Each row comes from the steps of one path. Every step used is in the known rows, and no mark comes twice. Write the path behind each row, first mark first.
Known rows:
petu > besi > sezen: [ 11  -3   8  -4  17   2 -13  13   2 -26  -5  -6   6   5   9  35  -8 -25
  23 -20  25  -5  -3]
roro > panip > tudo > sezen: [  3   3 -22 -10  18  -1 -16  -1   1  -8 -10  -4  26  28  15   2   8 -28
  26   2  21  11  15]
zuzaz > roro > panip > tudo: [  2  -4 -16 -20  31   4  -7  20  12  -1 -12   0  19  25  10  11   7 -27
  21  -4  27  10   6]
sezen > besi: [ 12 -11  -3  -7  22  10 -15  27  -6  -7 -10 -18  -6  14   6   9  -7 -13
  20   0  22  -7  17]
panip > tudo > sezen > besi > petu: [  6  -8  -7  -1  12  -7 -18   2   8 -17 -10   0  16  11  12  11   0 -20
  42  -5  16  -4  17]
paluv > zuzaz > roro > panip: [ 10  -6 -19 -13  24   6 -13  10  -6  -7   2   3  11  14  11  10   6 -34
  22 -14  35  17  -5]
paluv > zuzaz > roro > petu: [ -3  -7 -15 -11  21  -2 -14  16   0 -18  -2   7   3   6  19  25  -2 -24
  30 -19  26  11  -6]
roro > petu > besi > sezen: [ -8  -3   2  -9  19  -5 -20  19   2 -38 -15  -2   2  11  26  44  -9 -14
  27 -19  14  -9   4]
zuzaz > roro > petu > besi > sezen > tudo > panip: [-11  -9   3 -18  22  -4 -12  28  29 -29 -10   9  10  15  26  36  -2 -25
  26 -23  20  -8   3]
peva > roro > petu > besi > sezen: [ 13  -7  -6 -21  20  -1 -23  30  13 -34  -5  -1   6  16  16  35  -8 -10
  25 -14   6  -6  -3]
paluv > zuzaz > roro > panip > tudo > sezen > besi: [ 17  -8 -16 -14  15   1 -18   8  -4 -10  -4   1  17  18  13  11  11 -35
  35  -7  44   7   3]
zuzaz > roro > petu: [-11  -5  -9 -12  33   1  -9  30  15 -15 -14   6   6  11  20  22  -9 -11
  21 -16  14   3  -1]
besi > sezen > tudo > panip: [ -2  -5   1  -9  15  -9  -2   5  21 -10   6   4   5  16  18  10 -10 -32
  27 -20   4   5   7]
panip > roro > petu > besi: [ -6  -2  -9 -13  34  17 -21  11   7 -37  -6  -9  -9   5  13  40 -10 -24
  18  -5  22 -14  -1]
paluv > zuzaz > roro > petu > besi: [ -2  -8 -11 -11  18   1 -19  17   2 -28  -2   4   6   4  18  37   4 -27
  29 -19  33   6  -6]
besi > sezen: [ 11  -1   1  -4  23  -6  -2   8  -1  -7  -4   2   1   7  12  14 -19 -21
  26 -21  10   6  -5]
roro > zuzaz: [  6 -15 -11   5  15  -4 -19   3   3  -3  14  -8   2  -2   4  22 -11 -20
  19  -8  27   8   7]
panip > tudo: [ -4  -2 -14 -11  16  -4  -7   6  10  -7  -7  -9  10  14   8  20   0 -25
  30   2   9  15  12]
peva > roro: [ 19  -7 -17 -16  25   6 -14  25  13  -7   4  -4   7  15   2   7  -8 -13
  16  -4   3  11  -3]
zuzaz > roro > petu > besi > sezen > tudo: [-13  -8  -1 -14  24  -1 -10  28  27 -30  -6   8  12  13  18  40  -6 -18
  27 -24  22  -8   0]
paluv > todaf: [ 11   9  -5 -13  18   6 -14  29 -15 -18  -8  -4  -4   8   1   0  -9 -18
  15  11  15  13   4]

Which path is each row?
[-20  -8 -10 -16  19   9 -17   9  33 -31   8  -6   1  18  18  27   1 -37
  19  -3  11  -7  15]
sezen > tudo > panip > roro > petu > besi
[  9  -1 -17 -13  16   2 -20   6  -3  -8 -14 -10  21  31  14   2   9 -25
  28   5  27   2  22]
roro > panip > tudo > sezen > besi
[  7 -13   7  -9  13   3 -19   1  22 -30  15  -5   3   3   9  42  -4 -41
  24 -16  33 -14   4]
petu > besi > sezen > tudo > panip > roro > zuzaz
[ 11 -11 -13  -4  30  13 -18  -4   6 -10  16 -11 -10  -7  -2  26 -16 -30
  16  -3  31  -4  -3]
panip > roro > zuzaz
[  4  -6   6 -12  17   7 -13   5  22 -32   6  -4   4   9  10  36  -5 -40
  23 -16  24 -11   2]
petu > besi > sezen > tudo > panip > roro
[ 11  -9  -4  12  19   1 -21   9   1 -18  -8   5   9   6  12  -3 -11 -13
  31 -14  19 -11  10]
tudo > sezen > besi > petu
[ 17  -5  -4   5  15   2 -17  13  -1 -10 -10  -6  11   9  12  -2  -9 -13
  27  -7  26  -6   9]
tudo > sezen > besi
[  4  -6 -16  -7  20   1 -24   1  -2 -15 -12  -2  20  29  14   2   8 -25
  31  -1  21  -2  23]
roro > panip > tudo > sezen > besi > petu
[ -1   0 -22 -17  22   3 -14   6  -1  -5 -10 -11  17  32  12   9   9 -28
  21   5  17  13  19]
roro > panip > tudo
[ -1  -6   2  -5  12   2 -10  11  19 -29   7  -3  12  11   6  36  -5 -28
  24 -19  21  -4   4]
petu > besi > sezen > tudo
[ -8  -5  -1 -16  22  -5  -7   3  22 -21   4   6  -3  15  23  20 -14 -32
  29 -18   3  -6   5]
besi > sezen > tudo > panip > roro > petu
[-10  -4  -7 -15  29  12 -16   6  18 -40   3  -4  -6   9  13  44 -12 -27
  24 -11  18 -18   0]
panip > roro > petu > besi > sezen > tudo
[  3  -3   6 -18  27   4 -21   8   6 -31 -14  -3 -12   8  29  30  -8 -36
  20 -12  17 -14   2]
tudo > panip > roro > petu > besi > sezen
[  3   2 -15  -3  10  -9 -10  -3  13 -10  -8  -2  23  11  13  11   0 -24
  36  -3  14  12   8]
panip > tudo > sezen
[ 12  -6 -12 -18  26   5 -12  21   9  -5 -16  -1  22  25  11   6   7 -25
  27  -4  35  -1  10]
zuzaz > roro > panip > tudo > sezen > besi
[ -4 -11  -3 -17  11  -7 -16  13  14 -31   3  11   7  10  25  35   4 -38
  35 -24  29   2  -3]
paluv > zuzaz > roro > petu > besi > sezen > tudo > panip
[  6  -2 -17 -15  28   1  -9  14  13  -3 -13   4  27  23  12   6   6 -27
  25  -7  29   9   3]
zuzaz > roro > panip > tudo > sezen
[ 24 -11 -19 -19  22   4 -27  17   8 -16  -4   0  19  31   7   1   6 -18
  29   0  12  -3  14]
peva > roro > panip > tudo > sezen > besi > petu
